Each row comes from the steps of one path. Every step used is in the known rows, and no mark comes twice. Write the path behind each row, first mark first.
Known rows:
U/M/E/P/N: [ 3.61 -0.63 -0.38  3.52  0.51 -1.67  2.42 -1.94 -5.41 -1.46 -1.63 -0.95
 -0.43 -3.51 -3.05  6.38  3.28  1.29]
M/N/P/U/H: [-0.27 -5.98 -3.23  0.35 -2.20 -2.89  7.66 -1.70  0.01 -3.91 -2.68 -2.30
 -3.01 -4.11 -5.97  0.94 -7.01  1.00]
H/N: [-1.35 -1.06 -3.02  2.19 -1.61 -0.91  4.30 -5.11  0.18 -1.79 -3.00 -2.01
  4.08  2.57 -1.22  3.38 -1.79  2.19]
N/M/E: [-0.68 -2.12 -0.83  2.00 -3.11 -1.65 -1.95 -2.16 -0.71  2.82 -1.58  0.11
  0.23 -3.71 -4.75  6.24  2.83  0.26]
M/E/P/U: [ 2.59 -0.64 -1.34  3.95 -1.47 -2.35  3.75 -2.96 -3.44 -1.00 -5.14 -0.57
 -0.43 -6.80 -5.12  3.21  2.46 -0.49]
P/U/H/N/M: [ 1.79 -4.41 -1.49  0.27 -0.30 -4.28  3.76 -8.19  2.09 -1.05 -6.26 -3.38
  1.26 -2.22 -4.81  3.38 -0.49 -0.95]
M/N/P/U: [-1.79 -4.61 -1.67  1.45 -1.70 -3.42  6.66 -1.07 -1.15 -4.47 -2.17 -1.72
 -2.17 -3.51 -6.12  1.34 -7.42  0.70]
N/M/E/P/U: [ 2.15 -1.07 -0.02  2.49 -1.46 -3.52 -0.84 -2.69 -3.11  0.84 -3.70 -0.05
 -0.36 -6.26 -5.35  7.02  3.74 -1.13]
U/M/E/H/N/P: [-1.00 -2.31 -0.40  5.17 -2.65  0.24  3.33 -3.47 -3.54  0.26 -0.39 -3.62
 -1.93 -2.85 -1.48  3.66  3.60  1.87]
E/M/N: [ 4.03 -2.41 -5.09  0.84 -4.15 -0.87  4.90 -1.26  2.11 -2.02 -3.92  1.47
  0.34 -0.43 -4.26  7.40 -2.60  1.91]
M/E/H/N/P: [-2.08 -1.83 -2.92  5.41 -4.96  0.10  4.94 -4.14 -1.33 -0.22 -1.37 -2.59
 -1.69 -2.71 -2.26  1.47  2.18  1.69]
H/N/P/U/M: [-1.98 -3.17 -0.02  2.97  0.22 -2.83  5.54 -5.45 -2.21 -3.23 -4.40 -3.78
  2.31 -1.18 -2.40  0.47 -2.78  0.39]
U/M: [-0.19 -2.51 -0.40  2.51  0.46 -1.47  2.16 -1.20 -0.94  0.84 -1.64 -2.65
  1.14 -0.32 -1.40  4.85  0.83  1.81]
H/N/P/U: [-2.56 -3.24 -1.31  2.75 -0.43 -3.13  6.40 -5.21 -0.86 -3.50 -5.18 -3.21
  2.64 -0.89 -2.77 -0.56 -4.10  0.10]
N/P/U/M/E/H: [-1.82 -4.51  0.96  4.99 -0.53 -3.72  5.34 -2.21 -2.04 -0.75 -3.63 -4.11
 -3.01 -6.19 -4.07 -0.49  0.03 -0.61]
H/N/M/E/P: [ 1.02  0.18 -1.87  2.23 -2.69 -0.74  0.46 -5.22 -3.76 -0.90 -2.50 -0.56
  2.54 -1.45 -2.48  7.42  2.75  0.97]
N/P: [-3.64 -4.40 -3.54  2.49 -1.31 -2.39  6.15  1.97  0.55 -0.36 -3.04 -1.98
  0.62 -2.12 -2.13 -1.68 -4.47  1.21]
H/N/M: [-1.22 -1.19 -1.67  1.17 -1.64 -1.82  0.62 -5.26 -0.33 -0.54 -2.28 -1.46
  3.80  1.88 -1.78  6.41 -0.14  1.24]

Write each row's path:
[ 0.94 -2.89  2.81  3.85  0.52 -3.25  1.88 -5.51 -2.10 -0.10 -4.63 -2.78
 -0.31 -5.18 -5.64  3.42  2.17 -1.04]
P/U/M/E
[-0.68 -1.77 -1.10  3.50 -3.89 -2.11 -1.15 -2.61 -0.12  2.81 -0.62 -1.29
 -2.03 -3.21 -3.70  6.87  4.56  0.44]
N/M/E/H
[-0.29 -5.53 -6.55  0.06 -2.66 -0.46  7.73 -3.64  2.20 -0.77 -4.02 -3.39
  1.35 -0.39 -1.08 -0.37 -2.88  2.15]
U/H/N/P
[-0.76 -1.53 -2.58  5.25 -4.48 -0.71  3.35 -2.85  0.34  1.55 -1.33 -1.83
 -2.55 -3.06 -3.14  3.05  3.52  1.48]
M/E/H
[ 3.53 -2.61 -1.62  1.36 -1.97 -3.07  0.23 -3.41 -1.87  1.47 -4.22 -0.67
 -1.25 -6.84 -5.47  6.57  4.11 -0.92]
N/M/E/P/U/H
[ 1.83 -4.46 -2.27  0.81 -0.20 -3.63  6.01 -8.17  2.52 -1.82 -6.75 -3.65
  1.44 -1.65 -4.33  1.22 -1.55 -0.42]
P/U/H/N
[ 4.39 -0.79 -0.10  2.43  1.72 -4.17  4.99 -1.99 -4.68 -4.15 -3.96 -2.07
 -1.32 -4.17 -3.90  6.67 -0.38 -0.03]
E/P/U/M/N
[ 3.36 -0.01 -2.95  3.26 -1.19 -2.36  4.00 -1.78 -3.79 -2.47 -2.99  0.83
 -0.21 -4.02 -4.25  4.44  1.15  1.00]
M/E/P/N
[ 1.19 -3.24  2.15  2.24  1.21 -4.01  3.30 -4.81 -1.78 -2.83 -3.14 -2.91
 -1.11 -2.92 -5.75  5.32 -1.92 -0.11]
P/U/M/N
[-1.44 -2.50 -0.61  5.06 -1.09 -3.43  6.34 -5.11 -0.71 -2.50 -2.31 -5.41
 -1.47 -0.38 -0.84  2.17  0.25  0.86]
E/H/N/P/U/M
[ 1.35 -1.95 -0.63  1.64 -0.09 -4.83  0.08 -3.48 -0.98 -1.59 -1.48  0.88
  0.73 -1.12 -5.78  6.21 -0.53  0.22]
P/N/M/E
[ 1.04 -2.19 -1.00  0.69  1.49 -6.20  0.96 -2.58  0.43 -2.37 -1.65  0.24
  1.59  1.26 -4.55  6.13 -2.41  0.43]
P/N/M
[-0.94 -0.96 -1.30  2.09 -3.13 -0.49 -0.36 -6.26 -1.93  0.16 -2.05 -0.67
  2.91 -0.46 -3.02  6.35  1.95  1.07]
H/N/M/E
[ 3.46 -2.95 -5.37 -0.05 -3.41 -0.19  3.31 -5.38 -0.52  0.33 -3.68 -1.77
  1.00 -2.43 -2.25  5.81  2.68  1.43]
U/H/N/M/E/P
[-1.98 -3.01  0.36  3.55 -1.13 -1.59  4.81 -6.12 -3.44 -2.57 -4.19 -3.23
  1.67 -3.15 -3.34  0.54 -1.08  0.22]
H/N/P/U/M/E
[ 2.01 -0.17 -3.40  3.66 -2.78 -0.37  3.51 -0.69 -3.12  0.15 -3.28  0.19
 -0.12 -5.05 -3.40  3.90  2.76  1.12]
M/E/P
[-1.03 -6.84 -2.91  1.42 -0.42 -4.33  7.63 -1.62  1.95 -1.01 -6.10 -3.58
 -0.79 -4.78 -4.22 -3.08 -4.17 -0.59]
N/P/U/H
[ 0.99 -1.77  2.62  4.98 -0.27 -3.05  2.72 -8.18 -2.43 -1.21 -3.82 -4.07
 -0.99 -3.66 -4.40  4.26  3.40 -0.63]
P/U/M/E/H/N
[-1.58 -2.29 -1.26  5.61 -3.97 -1.56  5.04 -5.97 -1.39 -0.97 -2.95 -3.12
 -1.98 -3.97 -3.78  1.01  1.99  0.34]
M/E/H/N/P/U
[-3.19 -2.73 -3.49  2.34 -1.75 -1.17  6.20 -2.91 -0.87 -2.51 -3.14 -2.45
  3.09  0.70 -0.86 -0.04 -4.10  1.82]
H/N/P
